Known rows, with every step that occurs
saze/volak/fano: [  8  16   1  10   5  25 -29 -24 -14  11  19  19  33 -12   3  10  -3   1
  -3  -4   3  -8 -14  12  -9 -22 -14  -1 -18   3]
sizum/fano/vozek: [ 11  -7 -14   8  22  18 -15 -10  -9   1   3  22   4  22   7  18  17 -16
 -10 -17  -8  -6  -7   4 -23  37 -15 -19  -7   8]
navil/fanenu/gikar/fano/vozek: [ 15 -20   2 -43  27  -3  32   7   8  16   0   7  -1   9 -20  10   8   8
   7  -2  13 -12   7  -1 -16   1   9   9 -22  18]
ridu/gikar/fano/vozek: [  8 -20  -5 -24  28   1 -18 -21   6  24  11   3  11   1 -21   5   2  -4
 -16 -14   0 -17 -17 -13 -31   2   7  11 -28  18]
fanenu/navil: [  5 -10  13  -8 -18   3   7   4  -1  19  -8  -3   5  47  -2   3   4  -6
  -7  -2   5 -10   8   3 -12  -7   7   3 -15  11]
sizum/fano/gikar/fanenu: [  6 -12 -16 -11  26  53 -18  -4   8  13  -5 -12   4  53  -2   5   4 -14
  -8 -21  -8  -5  -4  -2 -26  24 -15 -15  -1  15]
pina/nutos: [ 19  -3  20   4   0   4  -7  -5   8  11   2  23  16   9  -4  27   6 -27
 -10   8  13  -1  -7  11   2 -14  -2  -7   5  -1]
fene/saze/volak: [ 18   8   1   0   5  36 -32 -31   1  13   5  -9  23 -14  -1   7  -8  -8
  -6  -3  -1 -11 -10   6 -15  -7 -15  -4 -18  -7]
volak/saze: [ 13 -17   3  -4  15  15 -20 -11  -5   8  -1  12   8  -2   4   1   7 -12
  -1 -12   2  -6  -2  -5  -8   1  15 -20 -15  18]
fene/ridu/gikar/fanenu: [ 12  -7   2 -36  17  17 -17 -22  27  45 -15 -22  -8  29 -30   7  -7 -16
 -17 -12   0 -15 -12 -34 -23  -8   8  14 -20   7]
sizum/fano/gikar/ridu/fene/saze: [  9  -8 -16  -3  40  63 -23 -19  13  27   6 -11   3  25  12  11   2 -13
 -14 -22 -15  -3  -4 -14 -33  23 -13   8  -9  16]
fene/ridu/gikar/fano: [ 10 -12   1 -29  21  20 -22 -23  23  47   2 -12  -7  -7 -12   5   0  -6
 -17  -9  -2 -16 -13 -25 -25  -7   9  14 -29   9]
fano/gikar/ridu/fene: [  5  -7  -7  -4  39  41 -17 -15  21  30   3  -5   7  26   6  11 -10 -14
  -6 -12  -6  -6  -1 -21 -27  -5  -4  24 -19  25]
nutos/pina: [ 18  12  14   3  -1  11 -13 -15   7  -9   6  12   6   4  -7  24 -10 -23
 -10  -9  14   2  -4  13 -15  -9  -7  -2 -13  -1]
sizum/fano/gikar/ridu: [  6 -15 -17   1  34  54 -19  -6   8  19   2  -6   6  28  12  12   7 -10
  -8 -17 -12  -1  -1  -5 -27  24 -15  -5  -4  15]
saze/fene/ridu/gikar/fanenu/navil: [ 12 -11   6 -29   1  20 -15 -27  25  51  -3 -29 -13  35 -24  -4 -12  -7
 -17  -9  -5 -10  -5 -43 -20 -12  11  34 -25  12]
vozek/fano/gikar/fanenu/navil: [ 12  13 -10 -12   8  57 -22   2   7  24  -9  -6   5  54  -4   5   0  10
  -2 -14  -2 -10   3  -4 -16  -4 -13  -1  -1  22]
fene/saze/nutos/pina: [ 26  19  15   3  10  37 -22 -27  -2 -10 -11  -9 -12 -16  -4  22 -18 -32
 -16 -10   1 -10  -5   6 -18  -9   2  -8  -8  -2]
fanenu/gikar/ridu/fene/saze/volak/fano: [ 17   3  10 -16  39  24  -6 -32   4  28  17   0  16  -9 -17  14 -14  11
  -7  -6   2  -8   1 -16 -26 -22   3  43 -19  15]
fene/ridu/gikar/fano/vozek: [  9 -15  -3 -25  28  15 -22 -28  21  42   5  -4 -10  -4 -12  11  -2  -9
 -16 -13  -4 -19 -13 -27 -28   3   6  10 -29  12]
sizum/fano/gikar/fanenu/navil: [  2 -17 -11 -14  13  51  -8   0   7  16  -6 -17   2  71  -3   3   2 -10
 -10 -22  -7  -6   2   0 -25  23 -10 -13   1  17]
sizum/fano: [ 13  -4  -8   1  12  27 -15  -2  -5   9  -2  11   8  18   7   9  19 -12
 -11 -10  -5  -1  -6   5 -18  22 -11 -13  -6   3]
fene/saze/volak/fano: [ 12  18   1   7  10  40 -32 -35  -8  18  15  -6  24 -21   3   8  -8  -4
  -7  -8  -3 -13 -12   5 -14 -17 -15  -1 -22  -1]
navil/fanenu/gikar/ridu/fene/saze: [ 21  -8   7 -46  31   9  33  -2  20  31  -9  -9   0  15 -24  12   2   2
   1  -1   9  -6   7 -22 -19 -11  12  37 -20  14]
fene/ridu/gikar: [ 14  -3   4 -19  19  18 -19 -22  21  44 -10 -14  -8   4 -22   7   4 -20
 -14  -6  -2 -13 -11 -26 -19  -6   7  12 -24   1]
navil/fanenu/gikar/ridu/fene: [ 19 -10   7 -46  28   0  36   6  18  28  -9   2   1  22 -25  13   6   2
   3   1  12  -4   7 -20 -16 -12  13  36 -19  17]

Rows
[ 17 -15  11 -16  32   6   7  -8   8  20  -3  -4   6   5 -18  14  -4   7
  -1   2   7  -5  11 -11 -21 -10   6  27 -12  16]	fanenu/gikar/ridu
[ 16  18 -15  -7  20  60 -32  -2   8  21  -9  -1   7  34  -3   7   1   7
  -1 -13  -3  -9  -3  -5 -16  -4 -18  -3  -2  20]	vozek/fano/gikar/fanenu
[ 21  25 -15   0  31  76 -45 -24  11  30   9   4  17   1   9  13  -5  11
  -4 -13 -10  -7  -8 -12 -24  -7 -21  18  -8  15]	vozek/fano/gikar/ridu/fene/saze/volak
[  9  15  -3  11  21  57 -34 -36  -4  19  16 -15  22 -15   2   6 -12  -8
  -4 -11  -6 -14  -9   7 -15 -14 -19  -4 -21   2]	fene/saze/volak/fano/gikar
[ 14 -29  -4 -19  30  24 -34 -38  10  34  19   1  -9 -20  -1  -2  -4  -4
  -9 -21  -8 -12 -10 -35 -20   6  21   3 -29  25]	volak/saze/fene/ridu/gikar/fano/vozek
[  3 -13  -8   0  34  42 -17  -9  18  25  -1 -13   8  21   7  12  -9 -10
  -1  -8  -5  -6   4 -12 -23  -3  -8   8 -15  22]	fano/gikar/ridu
[ 10  -3   0 -14  21   8 -13 -14  17  30   3  15  12  15   9  18  -5  -4
 -15  -8  -1  -3  -5 -30 -27 -11   4  38 -20  22]	gikar/ridu/fene
[ 17  13   3  -7  18  22 -18 -26   8  25   2   3   5   5  -1   4  -2 -20
 -16  -9  -2 -12  -8 -18 -23  -7   1  23 -28   9]	ridu/fene/saze
[ 14 -18  10 -23  27   8   2  -7   1  16   9   2   5 -10 -14   2   1  14
  -1   1  10 -12   7   4 -20  -9   8  13 -20  17]	fanenu/gikar/fano
[  4 -17  -8  -9  20   3 -19 -14   1  11  18  23   7  -6  16  14  -1   5
  -8 -13   1 -16  -6   0 -25   9  -3  -4 -26  24]	gikar/fano/vozek
[ 20 -10   8  -2  17  23 -23 -12 -14  -7 -15  16  -8 -11   4   6   1 -23
  -5 -11  -1 -11  -4  -3  -7  -3  26 -26  -4  20]	volak/saze/nutos
[ 15 -27   0 -23  24  30 -33 -33  13  39  15  -6  -7 -22  -1  -8  -3  -2
 -10 -17  -6  -9 -10 -34 -17  -3  24   8 -29  23]	volak/saze/fene/ridu/gikar/fano
[  7 -17   8 -43  -2   0   0  -8  13  31 -16 -26   9  67 -44  -3  -6  -8
 -18 -13   7 -13  -9 -21 -25 -13  15  19 -12  15]	ridu/gikar/fanenu/navil
[ 20  -8   8 -37  18   0  37  13   8  17 -15  -2   0  18 -30   5  13  -4
   9   6  15  -7   9  -1  -6  -9   9  11 -17   7]	navil/fanenu/gikar
[ 14   2  -1 -14  21  25 -26 -32  17  30  10   5  20   0   9  18 -15   0
 -16  -9  -4  -6  -9 -26 -29 -12  -4  36 -19  14]	gikar/ridu/fene/saze/volak
[ 23  -6   6 -46  27  15  24  -9  18  27  -3  -5  10   9 -25  12  -2   6
   3   0  10  -6   3 -16 -18 -14   6  35 -18   9]	navil/fanenu/gikar/ridu/fene/saze/volak
[  8  -3  -8  -5  37  56 -29 -30  21  30   9 -13  16  13   6  10 -19 -11
  -6 -13  -8  -9  -5 -17 -29  -7 -12  22 -18  17]	fano/gikar/ridu/fene/saze/volak
[ 11  -1  -4  -3  43  55 -22 -23  16  24  -5 -14  -5  13   7  14 -18 -22
 -10 -14 -11 -11  -1 -22 -29  -7   1  19 -14  24]	fano/gikar/ridu/fene/saze/nutos
[ 16 -18   6 -47  20   2  32  12  11  21  -3   0   1   6 -21   4  10  11
   6   3  15  -9   7  -1 -12 -10  12  13 -22  15]	navil/fanenu/gikar/fano
[  9   8  -4  -4  32  23 -26 -40   7  28  22  14  20  -3  12  25 -17   1
 -16 -18  -7  -9 -11 -27 -31 -11  -7  35 -23  21]	gikar/ridu/fene/saze/volak/fano/vozek
[ 19  22 -15   0  35  69 -37 -17  13  34   3   0   6   7  10  13  -1   7
  -6 -14 -11  -7  -3 -18 -24  -4 -16  20 -10  21]	vozek/fano/gikar/ridu/fene/saze
[  7  -5  -7  -5  41  50 -20 -23  22  34   3 -16   5  19   7  10 -14 -15
  -7 -14  -9  -9   0 -23 -30  -5  -5  24 -21  22]	fano/gikar/ridu/fene/saze
[  7 -10 -16  -3  37  54 -19 -11  11  23   6   1   6  31  11  11   6 -12
 -12 -19 -12  -1  -5 -12 -31  22 -12   8  -7  18]	sizum/fano/gikar/ridu/fene
[  7   9  -4   6  26  58 -35 -38   2  25  18 -17  24 -15   8  12 -17  -1
  -5 -12  -8 -11  -8  -3 -20 -16 -18   7 -19   7]	fene/saze/volak/fano/gikar/ridu
[ 18   1   6 -40  31  18  24 -13  11  31   6  -3  12   3 -22  14  -3  10
   2  -4   8  -7   2 -16 -17 -22   6  37 -21  13]	navil/fanenu/gikar/ridu/fene/saze/volak/fano
[ 15 -11  -1 -20  17  25 -28 -31  23  50  11 -16 -10 -14 -10  -3  -6  -3
 -17  -6  -6  -9 -11 -37 -22 -10   8  32 -34  12]	saze/fene/ridu/gikar/fano
[ 12   0   0 -14  25  19 -17 -24  19  34   4   1  10   7   9  17 -10  -5
 -18 -11  -4  -6  -5 -33 -30 -11   3  38 -22  19]	gikar/ridu/fene/saze
